What can hang from each mark
mozim: koso kurem moko sapedi tigudon zusito
tivum: genuk
lizub: mozim
mene: lavidet tigudon
sapedi: mozim
zifon: mozim
moko: genuk
genuk: moko tivum

Each row was made from one small tree. The marks that hang from a mark follow it in brackets, in alphabetical order. Every link used is in the known rows. Write each row's tree.
Known rows
mozim[tigudon]: [-0.86  1.30 -0.60  1.63 -0.81  0.02  0.04  0.20  1.33  0.37 -0.82  0.52
  0.35  1.16  0.10 -0.43 -0.05  1.49 -0.26 -0.89  0.46 -1.61 -0.87]
mozim[koso kurem moko tigudon zusito]: [-6.77  0.79  1.40  5.04  3.39 -0.73 -1.19 -0.61  2.60  1.51 -1.21  0.72
  2.58  3.21 -1.21 -4.35 -4.91  4.62 -1.47 -1.61  0.08 -6.61  2.42]
mozim[koso zusito]: [-3.40  1.05 -0.35  1.44  3.18 -0.42 -0.74 -0.85  1.57  0.94 -0.41  0.15
  1.01  0.34 -0.02 -1.61 -1.87  2.07 -1.74  0.28 -0.57 -3.10  2.42]
moko[genuk[tivum]]: [-0.94 -0.07 -0.37 -0.44  2.74  1.06 -0.97 -0.10 -1.08  1.25  2.77 -3.39
 -0.48  1.33  1.47  0.05 -2.73  1.37 -0.47 -0.76 -0.94 -0.13  1.73]
lizub[mozim[koso kurem moko]]: [-2.39 -1.44  3.42  1.95  2.88 -3.08 -1.03 -0.52 -0.64  1.94  0.76 -1.76
  2.32  1.27  0.10 -3.27 -6.70  1.72 -0.13 -1.36 -0.90 -2.89  1.29]
sapedi[mozim[koso kurem zusito]]: [-2.01  1.04  0.59  1.70  1.69 -1.03 -2.14 -0.08 -0.11  0.92 -1.27 -1.58
  2.70  0.61 -0.52 -2.58 -2.19  2.67 -0.62 -0.19 -0.43 -5.95  2.49]
tivum[genuk]: [ 0.66 -0.29 -1.11  0.23 -1.23 -1.38 -1.33 -2.00 -0.08  1.76  0.25  0.06
 -1.66 -1.44  0.81  1.19 -1.45 -0.32 -0.36 -0.13 -0.95  0.90 -0.72]
zifon[mozim[kurem]]: [ 1.38  0.91  1.61  1.41  1.93 -0.47 -1.70  1.94  0.13  1.39  1.38 -1.52
  0.43  0.68 -1.49 -2.59 -0.61  0.70  0.50  0.48  0.31 -0.82  0.78]
sapedi[mozim[koso kurem tigudon zusito]]: [-2.76  2.19  0.24  3.21  0.90 -1.04 -2.10  0.25  0.83  1.21 -1.96 -1.18
  3.13  1.66 -0.51 -2.98 -2.23  3.85 -0.79 -1.03 -0.16 -7.29  1.65]
zifon[mozim[moko]]: [-0.87 -1.03  2.39  2.18  1.85 -0.33 -1.42  1.73 -0.28  0.71  2.41 -1.04
 -0.22 -0.26 -0.57 -1.50 -1.26  1.39  0.28  0.64 -0.16 -0.13  2.12]
lizub[mozim[moko sapedi tigudon]]: [-1.79  0.06  2.09  3.62  0.38 -2.11 -0.73 -0.41 -0.43  0.21  0.29 -2.22
  0.39  0.99  1.00 -1.49 -4.56  4.65  0.67 -2.72  0.72 -3.49 -0.69]
lizub[mozim[kurem moko sapedi zusito]]: [-2.26  0.14  3.29  4.06  3.17 -2.12 -2.09 -1.27 -1.06 -0.02 -0.10 -2.43
  1.13  0.91 -0.68 -2.74 -5.67  5.42  0.50 -2.47  0.59 -4.41  0.25]
mozim[koso tigudon]: [-2.80  1.35 -1.06  1.57  0.44 -0.50  0.38  0.11  2.52  1.63 -0.59  0.11
  1.14  1.79  0.56 -1.87 -1.85  1.57 -1.16 -0.33 -0.06 -3.38  1.11]
lizub[mozim[moko sapedi]]: [-1.04 -1.10  2.44  2.07  1.13 -1.98 -0.74 -0.67 -1.52 -0.23  0.85 -2.58
  0.14 -0.17  0.93 -0.94 -4.62  3.28  0.86 -1.92  0.26 -1.94  0.18]
zifon[mozim[kurem zusito]]: [ 0.08  1.96  1.72  2.92  3.62 -0.35 -2.67  1.33  0.51  1.21  0.88 -0.94
  0.58  0.45 -1.94 -2.74 -0.66  2.66 -0.20  0.37  0.24 -2.18  1.27]
mene[lavidet tigudon]: [-2.49  0.43  0.05  0.74  1.12 -0.85  1.90 -0.82  0.47 -1.58  0.02  1.27
 -2.00  0.28 -2.43 -0.26 -4.94  1.57  2.06 -0.89  0.17 -0.08  1.17]
mozim[koso moko sapedi]: [-5.15 -1.34  0.01  1.90  1.65 -0.36  0.41 -0.21  1.12  0.30  0.47 -1.69
  0.63  1.24  0.43 -2.57 -4.37  3.16 -0.19 -0.94  0.56 -4.29  3.28]
lizub[mozim[moko]]: [-0.48 -1.66  3.29  1.58  1.27 -2.27 -1.02 -0.66 -1.74  0.34  1.20 -1.23
  0.60 -0.53  0.66 -0.42 -4.03  1.51  0.24 -1.15 -0.82 -0.17 -0.21]
mozim[kurem zusito]: [-1.46  1.36  0.92  2.18  2.42 -0.15 -1.40 -0.66  0.46  0.17 -1.22  0.37
  1.18  1.30 -1.63 -1.85 -1.18  2.22 -0.47 -0.83  0.25 -2.74  0.24]
genuk[moko]: [-1.21  0.94 -0.30 -0.76  0.08  1.01  1.37 -1.07  1.26 -1.29 -0.82  1.94
 -1.09 -0.26 -0.20  0.67  1.29 -1.21 -1.32  0.29 -0.25  0.83  0.07]
lizub[mozim[koso kurem moko sapedi]]: [-2.97 -0.87  2.57  2.52  2.63 -2.80 -0.78 -0.59 -0.41  1.35  0.50 -3.15
  1.88  1.62  0.37 -4.03 -7.26  3.74  0.32 -2.11  0.21 -4.90  1.60]
zifon[mozim[sapedi]]: [ 0.76  1.32  0.04  1.54  1.37  0.16 -1.19  1.90  0.19  0.44  1.67 -2.62
 -0.93 -0.11 -0.22 -1.58 -0.14  2.47  0.61  0.41  1.19 -1.55  1.22]
mene[tigudon]: [-1.71  0.38  0.40  0.03  0.52 -0.11  1.24  0.46  0.14 -0.54  0.52  0.37
 -1.09 -0.09 -0.63 -0.55 -2.35  0.97  1.08  0.60 -0.26  0.21  0.55]
moko[genuk]: [ 0.25  1.06  0.41 -0.27  2.37 -0.04  0.23  0.94 -0.21 -0.13  2.41 -1.89
  0.34  1.22 -0.07 -0.80 -1.76  0.73 -0.16 -1.08 -0.19  1.38  0.63]
lizub[mozim[kurem zusito]]: [ 0.44  1.24  2.76  2.27  2.96 -2.39 -2.19 -1.06 -1.09  0.82 -0.35 -1.19
  1.36  0.31 -0.45 -1.73 -3.43  2.80 -0.25 -1.40 -0.39 -2.15 -0.93]

Write each row's tree
[-3.23  0.53  2.18  4.56  0.26 -0.79 -2.48  0.21 -0.43 -0.13 -1.65 -0.46
  2.40  1.40 -1.09 -2.21 -2.22  4.49  0.20 -1.83  0.13 -6.11  0.93]  sapedi[mozim[kurem moko tigudon zusito]]
[-1.78  0.46  2.58  4.19  1.57 -0.60 -1.70  2.04  0.93  1.37  1.19 -0.97
  0.87  1.98 -1.58 -3.55 -2.46  2.81  0.38 -0.64  0.46 -2.75  1.13]  zifon[mozim[kurem moko tigudon]]
[-2.18 -0.05  2.31  2.32  2.42 -0.54 -2.07  0.55 -1.87 -1.02  1.66 -2.38
  1.40  0.02 -0.22 -0.70 -2.44  3.65 -0.01 -1.28 -0.78 -2.41  2.46]  sapedi[mozim[moko[genuk] zusito]]
[-0.20  2.22  1.54  3.24  1.78 -2.13 -1.83 -0.99  0.02  0.84 -0.46 -0.45
  0.83  0.07  0.72 -0.52 -2.26  3.78 -0.61 -1.52 -0.31 -2.41 -1.34]  lizub[mozim[tigudon zusito]]
[-4.45 -0.16  0.85  3.56  2.29  0.25 -0.93 -0.88  0.30 -1.25 -0.14 -0.78
 -0.17  0.46 -0.67 -1.28 -2.42  5.01 -0.10 -1.39  1.04 -3.79  1.96]  mozim[moko sapedi zusito]
[-0.55  0.97  1.13  1.34  3.09 -0.81 -1.37  1.87  1.18  2.51  1.50 -1.79
  1.30  1.24 -0.90 -3.99 -2.33  0.77 -0.35  0.97 -0.22 -2.51  2.49]  zifon[mozim[koso kurem]]
[-4.15  0.43  0.85  4.35 -0.14 -0.17 -0.15  0.30  1.33 -0.08 -1.07 -1.07
  0.99  3.34 -1.13 -3.40 -3.66  4.62  0.89 -2.76  1.82 -5.47  0.32]  mozim[kurem moko sapedi tigudon]
[-2.93  3.47 -0.52  4.59  1.30  0.11 -1.20 -0.37  1.97  0.01 -2.18 -0.72
  0.91  2.91 -1.41 -3.12 -1.84  5.86  0.01 -2.40  1.98 -6.38 -0.34]  mozim[kurem sapedi tigudon zusito]
[-1.90 -1.91  1.46  0.61  0.90  0.27 -2.14  0.50 -2.87  0.29  2.33 -4.06
  0.71  0.33  1.50 -0.02 -3.26  2.34  0.35 -0.97 -1.25 -2.27  2.82]  sapedi[mozim[moko[genuk[tivum]]]]
[-1.13  3.42 -0.22  4.50  2.31  0.14 -2.05  1.45  1.61  0.61  0.56 -1.78
 -0.46  0.79 -0.43 -2.12 -0.27  5.58 -0.19 -0.42  1.39 -4.17  1.04]  zifon[mozim[sapedi tigudon zusito]]
[ 1.12  0.83  1.71  1.46  0.90 -2.14 -0.98 -0.34 -1.32  0.51 -0.24 -3.02
  0.86  0.97  0.11 -2.22 -4.07  2.84  1.03 -2.07  0.79 -2.86 -1.11]  lizub[mozim[kurem sapedi]]
[-4.92 -0.38  0.44  1.71  3.59 -0.39  0.73  0.76  0.93  0.31  2.57 -3.38
  0.89  2.43  0.29 -3.30 -5.93  3.74 -0.18 -1.75  0.44 -3.07  3.85]  mozim[koso moko[genuk] sapedi]
[-6.50  0.09  0.98  4.09  3.97 -0.52 -0.91 -0.71  1.58  0.52 -0.65 -1.37
  1.64  2.49 -1.27 -4.51 -5.53  5.40 -0.72 -1.56  0.89 -6.99  3.50]  mozim[koso kurem moko sapedi zusito]
[ 0.46  2.18  1.19  3.05  1.15 -0.44 -1.68  2.24  1.31  1.67  0.56 -0.95
  0.60  1.78 -1.23 -3.10 -0.67  2.03  0.29 -0.21  0.71 -2.28  0.01]  zifon[mozim[kurem tigudon]]
[-2.05  2.08 -0.01  2.82  2.19  0.15 -1.06 -0.58  0.76 -0.42 -1.39 -1.31
  0.63  1.68 -1.52 -2.60 -1.80  4.37  0.19 -1.57  1.60 -4.83  0.52]  mozim[kurem sapedi zusito]
[-1.83  1.81  1.27  2.78  3.97 -2.35 -1.61 -1.02  0.27  1.39 -0.46 -2.85
  1.81  1.23  0.06 -3.64 -5.63  4.80 -0.47 -1.75  0.30 -5.64  1.00]  lizub[mozim[koso kurem sapedi zusito]]
[-3.72 -0.38  1.46  2.97 -0.44 -1.25 -1.24  0.71  0.36  1.25 -0.92 -1.31
  3.11  2.20 -0.14 -3.30 -3.80  2.76  0.11 -1.36 -0.22 -6.51  2.17]  sapedi[mozim[koso kurem moko tigudon]]
[-1.67 -0.80  3.43  2.94  3.07 -2.26 -1.93 -1.47 -1.46  0.14  0.76 -0.71
  0.70 -0.76  0.36 -0.50 -4.02  3.31 -0.41 -1.22 -0.87 -1.42  0.40]  lizub[mozim[moko zusito]]
[-2.34  0.24  2.88  2.81  2.92 -0.78 -2.25  0.71 -1.75 -0.59  1.05 -2.51
  2.38  1.23 -1.21 -2.35 -3.61  3.74  0.22 -1.96 -0.40 -3.58  2.25]  sapedi[mozim[kurem moko[genuk] zusito]]
[-3.61  0.10  1.18  2.21  1.06 -1.05 -0.76  1.45 -0.01  0.75  1.54 -2.77
  2.40  1.73  0.77 -2.35 -4.25  3.21 -0.36 -1.67 -0.76 -4.15  2.85]  sapedi[mozim[koso moko[genuk] tigudon]]
[-4.96 -0.09  1.17  2.18  3.99 -0.66  0.45  0.79  1.04  0.68  2.07 -3.70
  1.88  3.82 -0.78 -5.13 -7.16  3.91  0.06 -2.53  0.84 -4.45  3.53]  mozim[koso kurem moko[genuk] sapedi]
[-4.05  1.98 -0.74  2.64  3.46 -0.35 -0.84 -0.63  1.95  0.91 -1.26 -1.69
  1.47  2.25 -0.89 -4.01 -3.58  4.47 -0.78 -1.26  1.07 -6.53  2.37]  mozim[koso kurem sapedi zusito]
[-1.22  1.81  0.04  2.36  2.02 -0.63 -1.04  1.96  2.18  2.50  1.35 -1.15
  0.63  0.91  0.20 -2.77 -1.40  2.07 -0.92  0.77 -0.14 -2.66  2.01]  zifon[mozim[koso tigudon]]
[-2.91  0.01  1.69  2.38  2.88 -0.17  0.08  0.82 -0.09 -0.57  1.91 -3.35
  0.94  3.28 -1.26 -3.65 -5.25  3.81  0.95 -2.90  1.29 -2.64  1.68]  mozim[kurem moko[genuk] sapedi]
[-3.89 -0.06  1.71  2.18  3.56 -1.06 -1.82  0.52 -0.79  0.19  1.73 -2.59
  2.26  0.56  0.34 -2.12 -4.23  3.71 -1.06 -0.75 -1.15 -3.93  4.13]  sapedi[mozim[koso moko[genuk] zusito]]
[-2.57  0.59  1.62  4.23  3.54 -0.01 -2.20  1.12  0.40  0.02  1.67 -2.08
 -0.53 -0.16 -0.89 -2.19 -1.74  4.95 -0.04 -0.08  0.90 -3.13  2.72]  zifon[mozim[moko sapedi zusito]]
[-4.77  2.99 -1.94  3.73  2.21 -0.01 -0.47 -0.52  3.10  0.90 -1.44 -0.88
  0.90  2.08  0.30 -2.73 -2.49  5.79 -1.35 -1.22  1.08 -6.73  1.91]  mozim[koso sapedi tigudon zusito]
[-2.03 -0.47  2.05  3.05 -1.58 -0.99 -1.54  0.74 -0.82  0.13 -1.12 -1.05
  2.28  1.60 -0.67 -2.15 -2.28  2.67  0.94 -1.81  0.15 -5.00  0.52]  sapedi[mozim[kurem moko tigudon]]
[-2.92 -1.71  1.90  1.40  0.34 -1.24 -1.23  0.51 -0.82  0.92 -0.25 -1.95
  2.84  1.01 -0.34 -2.97 -3.81  1.42  0.27 -0.64 -0.70 -5.04  2.94]  sapedi[mozim[koso kurem moko]]
[-4.18 -0.58  1.98  2.88  2.11 -1.11 -2.26 -0.14 -0.37  0.62 -0.75 -1.29
  2.95  0.89 -0.75 -3.11 -3.94  3.33 -0.57 -0.64 -0.65 -6.25  3.43]  sapedi[mozim[koso kurem moko zusito]]
[-3.69  1.00  0.45  3.41  1.47  0.02  0.38  1.03  0.89 -0.60  1.80 -2.47
  0.24  3.02 -0.08 -2.30 -4.11  5.02  0.41 -3.09  1.40 -2.88  1.12]  mozim[moko[genuk] sapedi tigudon]
[-2.22 -0.15  2.59  3.56  2.90 -1.94 -1.77 -1.31 -1.24 -0.35  0.57 -2.14
  0.27 -0.32  0.42 -1.21 -4.48  5.17  0.05 -2.00  0.24 -3.22  0.59]  lizub[mozim[moko sapedi zusito]]
[-3.55  2.31 -1.38  2.80  0.69 -0.45  0.28  0.30  2.85  1.48 -1.50 -1.59
  1.77  3.65 -0.34 -4.36 -3.75  3.90 -0.22 -1.85  1.67 -6.84  1.07]  mozim[koso kurem sapedi tigudon]
[-0.93  2.21  0.62  3.27 -0.27 -0.63 -2.39  0.29 -0.11  0.17 -2.09 -0.75
  2.16  1.12 -0.80 -1.76 -0.48  3.89  0.08 -1.45  0.25 -5.80 -0.04]  sapedi[mozim[kurem tigudon zusito]]
[-3.44  1.89 -2.01  2.17  0.21 -0.08  0.57  0.23  2.63  0.98 -0.94 -1.36
  0.75  2.23  0.79 -2.61 -2.56  3.74 -0.54 -1.23  1.27 -5.48  1.23]  mozim[koso sapedi tigudon]
[-2.40 -0.65  2.65  3.01  0.83 -0.78 -2.50 -0.05 -1.60 -0.51 -0.93 -1.10
  2.18  0.35 -1.24 -1.77 -2.22  3.21  0.32 -1.10 -0.39 -4.68  1.72]  sapedi[mozim[kurem moko zusito]]
[-5.43  1.46  1.04  5.92  1.94 -0.05 -1.21 -0.45  1.72 -0.35 -1.60 -0.56
  1.19  3.09 -1.56 -3.60 -3.72  6.71  0.04 -2.87  1.81 -6.85  0.84]  mozim[kurem moko sapedi tigudon zusito]
